In the rows, 128 means zero.
Known rows, with every way that one mark hangs from another
S{J{K{Y{R Z}}} L{U}}: [111 109 124  54 190 156 169 133 165 117 129  88  74  89 130 151  89 167
 156  53  98  80  87 126 170 128 155 103 103 141  76 165 169  83 116 132
  73  69 120 122 130 121 132 100  74 134]
J{K{V Y{G}} S{L} U}: [143 116 125  84 163 177 152  91 138  60 143  80  49 117 137 138  68 159
 183  50  79  48  87 126 146 134 184  83  91 136 124 167 200  91  85 140
  68  97 142 140 158 120 138 118  61 119]
S{J{K{Y} U{L}}}: [109 137 116  84 187 152 135 119 152  95 139  74  82 121 126 132  45 153
 178  88  83  62  93 120 151 135 165 107  88 130  96 158 150  68 107 148
  82  96 122 127 142 116 117 134  74 136]
A{E{Y{K}} H}: [105 121  94 104 157 125  43 117 167 107 114  98  84 140 154 104  73 112
 171 149 102  79 112 113 165  78 163 126 119 167 102 130 137  50  97 129
 120  71 115 141 124 144 123 114  81 149]
K{L V{Q R}}: [108 162 121 128 164 171 136 125 133  63  87  73 115 174 136 135 116 132
 175  90 120  78 116 115 131 105 152 112 123 105  75 133  81 123  79 179
  88  48 186 136 121 132 135 140  40 152]
U{J{K S} L}: [ 96 153 138  85 170 157 156 111 156  89 152  91  84 168 117 112  31 151
 178 122  69  65  91 111 175  85 165  88  80 154 105 158 134  27 105 167
 101 101 125 145 142 117 131 131  63 141]
K{J L V Y}: [119 123  91 121 165 171 160 122 128  73  90  59  94 130 153 146 121 173
 170  58 126  64 123 107 121 138 167 121 127  98  81 142 121 180  73 142
  33  52 165 112 121 137 116 151  48 151]
V{K R{W}}: [113 168 143 109 162 130 123 160 127 119 103  87 147 165 109 123  86 132
 159 105 119 100 122 126 160 105 150 101 121 129  71 144  66 113  97 158
 118  73 146 144 108 132 127 113  69 146]
S{J{K}}: [ 96 129 129  92 189 141 141 127 155  87 127  79 103 148 139 121  68 144
 167  87  96  70 102 127 161 103 155  96  82 133  89 159 131  77 114 172
  83 106 118 141 140 125 129 123  80 143]
S{L}: [121 138 122  95 181 147 140 139 146  76 124  97  86 122 123 122  89 140
 171  98  89  78 102 127 161 114 160 105 100 140  64 155 136  86 109 164
  88  78 156 142 126 149 111 127  68 143]
B{G}: [121 152 111 102 170 149 142 135 145 101 118  97 125 145 144 127  94 139
 153  85  95  75 127 115 162 110 154 106  99 150  80 143 128  77 103 151
  86  97 131 135 104 131 112 141  81 139]
A{E{Y{G R Z}} H}: [106  98 107  78 165 132  89 116 169 121 113 121  97 136 159 120 111 134
 151 116 119  70 123 119 180  95 149 122 111 199 131 133 153  49 103  91
 125  67 123 127  95 136 128  84 103 153]
H{A{E{Y{K Z}}}}: [126 118 103 100 130 131 116 123 151 114 116  99 111 129 145 116  86 127
 151 141 116  84 119 125 171 108 148 128 101 174  98 142 129  86 115 129
 110  76 139 160 118 163 124 117  75 149]
U{J}: [106 152 119  90 170 160 171 132 148 100 127  96 105 168 132 114  81 143
 163 109  93  81 107 110 175  98 154 108  96 145  72 142 116  85  95 154
  94  79 140 130 120 135 115 146  68 157]
K{L V Y{G}}: [125 125 101 104 152 178 164 123 117  89 105  75 100 136 154 134 134 154
 163  65 116  59 111 112 132 125 176 111 116 119  90 142 151 161  77 131
  50  61 163 105 108 136 125 129  56 149]
W{R{Y{E K{L} Z}}}: [132 137 126 110 127 155 168 152 132 155 100 106 125 133 176 129 110 106
 143 104  96  70 119 116 157 100 159 113  87 142 109 157 141 146 115 129
  99  92 119 147  98 159 126 109  45 146]
P{W{R}}: [120 147 128 108 164 164 140 126 138  91 112  90 118 147 135 109  97 127
 156 101  96  65 109 133 159  95 146  92  91 143  82 154 102 119 100 155
  97  95 138 131 121 158  99 131  71 171]
R{Y{E{A{H}} Z}}: [114 126 100  90 153 116 113 139 147 123  86 104 109 125 142 120  95 115
 150 114 110  74 146 109 180  77 162 124  86 181 127 135 145  93 114 108
 118  78 112 154  98 134 114 113  97 150]
W{R{Y}}: [130 149 117 113 169 148 128 128 144 106 116  86 111 152 144 115  89  99
 171  99  78  74 115 123 150  99 166  96 102 139  86 153 100 112  90 141
  96 115 117 131 127 146 106 127  72 158]
Z{Y{K{L}}}: [115 138 107 113 155 153 135 132 134  62 103  89 106 131 163 129 107 148
 155 107  93  90 119 103 152 119 167 111 116 134  81 145 124 124 105 158
  72  64 155 141 116 145 117 132  48 139]
W{R{Y{G K{J V} Z}}}: [154  93 123 100 131 149 175 109 143 139  96  85 136 130 192 126 125 117
 152  84 108  62 130 128 140  90 160 119  80 133 121 153 132 158 117 108
  76  94  83 136 117 162 130 112  46 156]
E{Y{G K{L} R}}: [110 110 129 110 159 157 127 127 144 121 131 116  91 114 192 132 129 146
 146  93 111  84 118 114 158  96 164 110 122 139  89 132 146  98 112 138
  93  79 138 124  91 139 123  97  57 148]
W{R{Y{K{L}}}}: [127 150 123 127 142 156 126 131 136 115 110  88 113 135 169 115 101 101
 172 104  81  70 110 119 143  93 172 104 106 122  83 149 111 144  93 148
  85 105 121 135 122 156 111 126  46 151]
H{A{E{Y}}}: [119 137  97 106 158 136  92 123 151  77 125  90  90 145 120 114  81 123
 171 131 107  85 113 130 159 116 154 110 113 162  82 140 108  84  94 145
  96  86 164 148 129 150 113 131  89 149]
K{J{S} L{U} V{Q R}}: [119 146 130 114 170 174 159 123 132  67  89  56  90 161 130 148 101 156
 181  63 110  81 124 116 112 115 146  98 130  94  76 132  82 119  68 171
  73  46 186 147 146 130 147 137  28 143]
U{J{K{V{G R}}}}: [111 152 129  93 153 173 139 105 148  82 111  73 118 186 122 125  73 136
 169 100 104  83  97 117 159  74 141 107 101 119  93 160 106  70 107 173
  93  82 134 124 127 106 147 152  52 145]
Z{Y{E K{J}}}: [123 128 112  99 161 134 161 150 155  98  99  95 112 128 164 135  96 163
 139 108 106 101 131 114 163 117 156 111 105 134  99 156 124 122 129 136
  89  64 128 155 105 137 130 121  58 133]
A{E{Y{K{J} Z}}}: [117  95 115 102 151 133 120 125 153 127 107  99  95 123 175 122  91 144
 141 119 120  82 128 118 153 101 150 134 105 151 105 142 133  90 123 122
  96  67 112 151 115 159 127 112  70 150]
E{Y}: [113 125 114 113 187 145 114 126 144  91 130  95  89 145 149 124  88 132
 161  99 104  86 123 110 156 103 158 113 117 142  80 140 115  73 104 155
  91  89 139 138 118 139 108 124  77 163]
X{Q}: [117 152 109 106 167 149 163 118 129  81 129  95 119 149 149 112 100 156
 162 109  95  84 109 113 149 129 151  98  93 137  94 140 107  93  94 150
  82  65 159 127 125 138 109 113  80 149]
V{Q}: [113 148 122 120 178 144 144 150 143  88 106  88 110 158 137 125  85 141
 174 108 105  79 123 120 152 111 151 104 118 137  80 133  88  86  91 158
 118  72 159 143 116 131 124 127  68 153]
J{K{Y{G}} S}: [120 130 134  87 171 150 149 121 132  97 136  81  94 138 142 116  75 163
 166  73  90  54 102 119 156 112 183  74 106 149 126 165 167  90  91 140
  90 104 122 139 131 110 142 108  81 131]
Z{Y{G}}: [126 130 115  84 171 145 152 135 135  67 115  95 109 141 149 124 110 145
 153  94  91  85 123 117 160 122 165  97 104 157  98 153 129  98 114 139
  84  84 144 138 112 137 121 119  75 145]
W{R{Y{E}}}: [131 156 120 108 161 148 147 147 149 131 115  99 110 156 140 121  90 100
 158 100  84  78 117 124 160  99 161  94  92 142 100 158 115 115 101 131
 109 111 118 137 108 144 116 115  72 150]
V{G K{L Y} Q{X} R}: [130 164 130 119 171 155 120 173 112 124  70  62 123 157 137 145 109 163
 188  94 133  93 111 115 108 138 147 120 154  89  70 144  70 111  67 155
 103  63 190 115  98  93 145 143  48 124]
W{R{Y{Z}}}: [136 133 123 103 160 147 150 129 139 124 107  91 128 148 150 121  97 105
 159  94  88  67 124 120 159 104 158 107  92 156 104 156 111 118 101 128
  96 106 108 138 119 156 108 118  68 163]
E{A Y{G R Z}}: [109  89 128  92 174 143 134 114 147 118 116 122  90 122 180 129 128 147
 134  82 125  88 145 112 176  92 158 116 109 176 113 135 142  69 127 115
 103  76 123 134  90 135 117  90  98 164]
L{U{J{S}}}: [117 155 131  74 169 172 184 126 147 105 140  87  84 168 116 122  61 150
 168  93  73  85 105 108 170 101 150  91  98 150  69 137 128  63  82 148
  94  80 143 138 141 133 125 139  62 150]
J{S U}: [133 149 130 105 173 162 155 115 140  77 135  90  85 152 127 128  60 155
 170  84  76  66 123 117 159 138 157  93  95 151 104 139 136  76  81 147
 101  94 154 156 144 140 116 131  69 137]
S{J{K U} L}: [111 124 133  86 191 152 138 119 157  56 141  87  65 118 131 135  55 143
 182  75  78  67  87 138 156 126 157  98  75 132  82 165 164  65 118 175
  79 105 133 154 161 129 119 127  70 127]
E{A{H} Y{G R{W}}}: [ 95 100 109 110 181 115  54 124 148 102 108 110  86 136 166 126 114 126
 156  98 124  96 144 120 182  90 167 109 129 174 102 123 123  71 101 113
 117  77 106 131 110 119 112  79 111 170]
A{E{Y}}: [108 129 108 105 172 146  90 124 149  97 125 101  74 154 138 115  79 120
 160 121 100  83 116 118 154 103 158 113 113 153  88 141 120  63  96 143
  98  83 142 135 122 147 114 120  87 153]
U{J{K{V{G} Y{Z}}} L}: [121 123 113  81 146 173 166 111 139 116 111  75 107 153 126 139  64 160
 170 105 106  66 103 101 165 106 147 132 102 135 110 159 137  71 114 132
  81  68 123 105 109 106 138 147  56 148]
R{Y{E G K{J} Z}}: [146 105 128  82 132 127 197 156 137 171 106 110 128 102 175 130 116 143
 124 102 115  73 139 127 159  92 155 116  71 148 126 148 164 136 144 105
 104  87  92 155  88 151 131  98  57 132]
S{J{K{V{R}} U} L}: [113 136 125  83 184 169 129  92 162  46 129  76  76 140 119 137  72 129
 178  66  88  72  81 136 152 112 156 104  75 113  83 169 151  75 111 183
  70  89 134 147 166 131 132 134  52 129]
K{J V Y}: [128 120  92 111 172 160 157 115 143  87  97  61 104 136 145 138 106 170
 164  66 122  75 126 112 135 127 166 119 119 110  86 145 116 154  82 131
  54  57 140 114 124 132 120 144  60 156]
E{A{H} Y{G R{W} Z}}: [102  83 114 102 169 112  83 125 141 117  99 115 101 134 174 133 121 135
 148  96 133  88 153 117 186  96 159 121 122 191 116 126 132  77 111 103
 119  67 101 136 101 126 116  72 108 175]
H{A{E{Y{R}}}}: [113 136  98 105 164 142  95 114 168  85 128 101  92 137 125 126  93 136
 160 124 113  93 118 130 173 121 150 108 121 168  84 136 103  78  91 133
 103  78 160 133 115 142 113 115  94 145]
J{K{V{G Q{X}}} U}: [148 121 126 127 159 162 135 128 144  67 109  65  91 171 144 151  74 149
 183  88  96  77 115 128 122 135 140 107  95 126 104 145 102  64  79 147
 110  98 157 125 149  94 144 142  59 135]
U{J{K{V{G} Y} S} L}: [119 137 115  89 160 181 143  93 142  99 125  70  81 166 117 137  35 167
 190 105  87  65  98 101 160 107 160 111 111 118 110 160 141  49  92 149
  78  84 123 111 137 100 144 153  59 134]

Rows
[ 98 101 107 100 182 120  64 113 147  84 109  98  81 133 166 104 103 118
 172 103 114  76 130 114 160  69 168 115 115 172 108 128 142  59 109 134
 104  85 123 141 113 125 113 110  99 167]
E{A{H} Y{G}}
[108 148 143  76 166 167 174 123 153  90 150  83  78 163 118 118  45 145
 170  90  66  77  94 113 170  83 157  74  91 152  88 153 134  48  89 157
  97  98 132 144 151 112 139 129  64 144]
L{U{J{K S}}}
[120 131 134 103 142 152 160 142 126 108 118  97 113 122 171 115 122 144
 152 103 100  67 111 121 147  99 164 104  98 135  85 139 150 128 111 151
  90  76 146 138 102 149 127 114  50 141]
Y{G K{L}}
[121 131 115 116 136 150 159 140 155 142 112 112 123 156 151 148 109 146
 124 105 117 104 131 122 188 113 152 109 103 137  89 138 117 129 104 121
 117  54 115 121  96 139 135  90  64 145]
Y{E K{V} R{W}}
[120 128 120  98 147 151 148 138 126  74 107  97 110 123 175 127 122 149
 152 103  92  82 118 112 151 115 170 106 109 140  92 145 145 127 114 148
  75  71 150 141 106 146 126 118  51 137]
Z{Y{G K{L}}}
[121 133 118 102 155 185 152 108 130  72 124  55  69 137 128 141  81 155
 174  51  86  64  96 105 130 120 173  85 119 119  96 151 148 120  63 149
  50  74 160 121 148 116 141 131  48 139]
J{K{L{U} V Y} S}
[100 124 110  91 158 121 130 145 152 110  84 104 118 136 142 116  98 137
 148 109 122  72 138 111 183  86 149 124  88 188 123 137 147  84 117 117
 123  56 131 155  96 132 126 109  94 155]
Y{E{A{H}} Z}
[141 109 125  87 156 163 159 109 157  88 120  76  66 109 138 141  83 158
 172  76  86  83 107 123 141 109 160 107 102 113  70 144 146 104 101 153
  66  62 133 149 152 156 137 126  38 134]
Y{K{J{S{L{U}}} V}}
[118 149 125  66 173 169 174 143 152  91 140  95  67 128 113 125  81 134
 172  95  75  91  84 121 166  98 150 103  99 143  38 146 139  72 103 157
  86  70 154 131 133 139 115 139  57 150]
S{L{U{J}}}
[111 146 131  79 183 169 164 119 148  83 138 103  66 151 124 123  61 153
 182 100  77  71  95 114 180 108 165  97  96 140  75 155 152  59  94 167
  83  85 141 149 146 141 121 138  61 136]
U{J{S{L}}}
[120 131 140  98 138 137 170 168 143 165 123 127 129 136 161 136 116 147
 118 109 112  99 126 134 190 112 155  94 101 155  96 142 140 117 121 113
 137  68 107 131  83 135 137  68  75 137]
Y{E G K R{W}}
[128 145 113 119 140 148 135 134 130 113 115  90 104 116 157 121 102 122
 159 112  90  77 121 112 147  97 172 113 102 124  80 135 126 133 101 152
  85  92 132 136 115 154 108 130  47 141]
R{Y{K{L}}}
[ 96 140 106  98 169 125 101 142 157  95  92  96 102 140 137 111  92 132
 160 113 110  79 130 113 176  81 158 112 102 172 106 136 136  82 106 130
 121  65 139 149 104 124 122 119  98 152]
Y{E{A{H}}}
[114  91 125  93 168 137 127 121 130 109 112 108  90 129 176 118 115 134
 142  88 121  77 141 114 164  89 160 118 100 171 111 138 147  76 129 132
  97  82 122 148 102 140 115 105  92 168]
E{A Y{G Z}}
[124 135 133 102 160 140 149 162 126 154 109 100 128 131 138 139 108 166
 152  81 126  94 125 125 169 131 165  96 135 138  88 139 107 134  84 106
 109  70 133 108  83 113 126  90  87 140]
V{K{Y{G R{W}}}}
[118 118 105 109 146 127 111 135 146 109 117 108 112 144 127 143  95 135
 143 123 127  96 136 133 185 142 142 116 119 180  91 137  97 100  97 114
 110  68 142 142 116 149 113  92  98 154]
H{A{E{Y{R{W} Z}}}}
[150 140 118 104 129 146 147 147 113 151  82  94 138 162 121 157 104 112
 135 101 124  97 149 123 165 120 134 127 102 123 108 151 104 126 118 128
 106  74 113 137  99 138 133 113  63 141]
K{V{G R{W Y{E Z}}}}
[144 126 124 117 128 163 135 109 133 123  97  92 115 138 172 116 109  94
 164 114 102  67 119 137 147  66 162  99  87 124 104 139 109 136  98 133
 109 104 103 128 121 158 121 121  48 160]
P{W{R{Y{G K{V{Q}}}}}}
[141 143 133  92 124 153 157 140 134 161 118 116 119 118 163 108 106  98
 134 120  92  70 112 141 167  66 159  88  68 145 112 158 149 136 128 123
 121 118  94 140  97 161 113 105  64 146]
P{W{R{Y{E G K}}}}
[143 128 134  81 134 156 185 146 123 154 109 118 125 123 151 118 117 105
 127  98 103  59 124 137 172  86 145  95  60 165 128 162 150 136 128 108
 111 110 107 144  93 164 110 105  72 156]
P{W{R{Y{E G Z}}}}
[142 108 121 106 130 158 160 117 134 122  88  85 137 141 155 138 101 152
 148 107 117  78 134 111 161 110 134 140 103 133 102 138 128 106 120 135
  99  61 126 129 102 147 138 132  53 146]
Y{K{V{G}} Z}
[115 140 125 119 152 137 140 145 148 129 119 106 126 141 147 133  99 148
 136 111 105 101 126 124 184 116 158 104 117 145  72 135 102 112 103 134
 123  69 111 125 109 140 118  93  72 149]
Y{K R{W}}
[139 117 127 108 155 182 158 120 121  79  92  57  82 139 134 159  92 173
 182  61 105  75 134 115 113 139 136 109 129  95  78 132 115 122  82 155
  51  61 174 130 136 134 135 146  45 138]
K{J{S} L{U} V{G}}
[115 125 119  94 165 144 161 137 137 102 116  79 118 127 139 125  86 158
 149  79 109  61 110 110 162 113 165 103 103 157 115 164 144 106 105 134
  92  79 126 134 116 118 130 117  74 150]
J{K{Y{Z}}}
[123 124 130 128 160 155 124 126 139  71  96  68 108 167 138 141  69 141
 185  99 110  75 121 123 141 100 140 104 121 117 103 144  91  74  98 164
 105  80 150 131 127 103 150 134  66 142]
J{K{V{G Q}}}
[109 130 131  94 184 149 147 120 154  73 135  79  90 143 138 130  55 144
 172  78  86  65 102 128 160 122 152  95  75 138  97 153 140  75 107 163
  86 109 124 147 151 123 122 130  76 138]
S{J{K U}}
[ 92 148 140 101 163 172 166 119 137  70 136  84  83 168 140 122  58 155
 178  91  81  58  96 108 166  94 166  83  96 137  99 157 143  79  84 177
  76  97 150 147 146 117 133 138  56 137]
U{J{K{L} S}}
[131 115 135  84 137 139 183 143 137 139 115 105 136 124 170 114 113 149
 135 106 107  69 119 122 169  98 152 114  79 165 108 142 155 105 130 125
 113  76 116 148  95 154 134 101  64 148]
Y{G K Z}
[111 134 113 124 152 146 130 144 134  83 103 102 113 137 162 151 116 153
 141 105 101 107 133 109 173 140 166 105 134 135  73 141 103 139  96 142
  84  57 139 128 111 141 114 103  60 141]
Z{Y{K{L} R{W}}}
[ 94 150 128  85 168 150 151 128 158  91 145  93  97 156 118 110  51 139
 172 128  81  72  88 117 173  78 156 100  80 152  85 154 120  42 117 164
 105  92 131 131 126 119 123 135  64 151]
U{J{K} L}
[111 128 128  82 165 169 178 147 128 110 129  87  79 122 162 143  88 157
 158  56 103  53  95 126 146 141 166  92  86 127 115 161 197 126 106 137
  71  95 142 135 120 109 136 116  68 119]
S{J{K{L Y{E G}} U}}
[141 120 130 101 131 147 177 142 138 159  95 103 129 107 167 122 102 122
 128 109 113  71 132 132 162  84 143 111  68 139 116 161 129 156 133 116
 104  96  88 153 103 168 109 114  53 153]
P{W{R{Y{E K{J} Z}}}}
[130 107 115  84 128 135 130 120 159 134 124 120 114 117 162 124 115 140
 137 131 121  85 118 132 184 105 149 117 101 185 112 138 144  85 122 104
 123  73 130 145  95 153 134  91  84 142]
H{A{E{Y{G K R Z}}}}
[140 134 146  72 147 127 184 163 132 172  92 101 149 123 142 128 113 140
 138  91 133  81 133 128 151  84 147 110  85 139 126 155 120 130 136 116
 111  84 124 158  72 133 140 103  58 126]
V{K{J} R{Y{E G Z}}}
[147 103 131  94 122 117 189 175 120 180 103 110 134 112 177 140 112 134
 118 106 123  85 150 135 166 108 157 114  81 145 117 147 144 156 138 103
 111  86  82 156  96 151 127  81  62 139]
R{W Y{E G K{J} Z}}
[116 159 120 117 171 157 135 120 147  76  95  76 123 180 125 127 102 130
 171  98 117  84 118 118 146  96 151 109 117 118  82 137  75  95  87 166
 109  57 163 135 123 130 138 135  50 154]
K{V{Q R}}
[137 130 118 108 149 128 153 151 115 127 109  93 125 137 133 136  93 118
 145 101 104  84 147 119 171 121 158 114  94 153  92 141 107 129 104 127
  99  93 110 142 119 152 101 107  76 158]
R{W Y{Z}}
[122 115 108 112 129 124 109 134 151 133 116 110 118 133 146 137  95 132
 137 138 126 101 131 131 189 127 147 122 118 177  92 134 108 102 107 112
 121  63 122 148 112 156 121  89  88 150]
H{A{E{Y{K R{W} Z}}}}
[128 136 128 100 177 151 158 115 147  79 130  84  82 130 124 131  52 171
 179  94  80  62 126 120 142 143 154 103  90 137 102 139 123  70  99 146
  93  86 149 156 143 139 110 134  60 136]
K{J{S U{L}}}
[111 142  95 100 162 118  86 136 152 109  94  99  95 130 135 112  87 107
 163 117 102  82 138 113 172  72 169 114  98 167 112 133 132  91 104 120
 116  88 119 147 108 126 111 120  96 149]
R{Y{E{A{H}}}}
[134 128 122  85 182 162 171 112 150 112 132  94  81 106 138 143  81 196
 168  72  93  62 122 121 150 155 166  97 110 140 116 140 150  87  92 106
  94  76 139 126 119 122 119 111  68 127]
K{J{S U{L}} Y{G R}}
[113  86 132  95 157 138 131 112 153 140 116 126  98 111 198 123 127 146
 125  97 123  92 140 111 181  77 162 121 107 173 115 133 152  73 138 114
 116  73 102 139  87 138 123  83  86 160]
E{A Y{G K R Z}}
[144 112 124 106 158 168 156  90 154  67 121  82  62 114 151 143  70 167
 180  76  88  69 113 124 147 131 163 112  91 117  93 147 159 105  98 153
  70  72 136 160 162 154 127 135  38 124]
Y{K{J{S{L} U} V}}
[110 111 118 108 159 139 105 135 146 127 116 119  96 149 146 142  96 136
 131 113 119  96 137 121 182 130 148 118 119 171  98 137 112  80  98 113
 115  63 122 127 110 148 115  83  97 157]
A{E{Y{R{W} Z}}}
[119 138 120  98 152 148 133 127 123  97 114  68 122 157 130 127 106 130
 150  71 117  77 103 129 150 108 174  88 112 124 105 165 127 136  94 140
  88  78 116 120 127 113 144 101  69 150]
J{K{V{R{W}} Y{G}}}
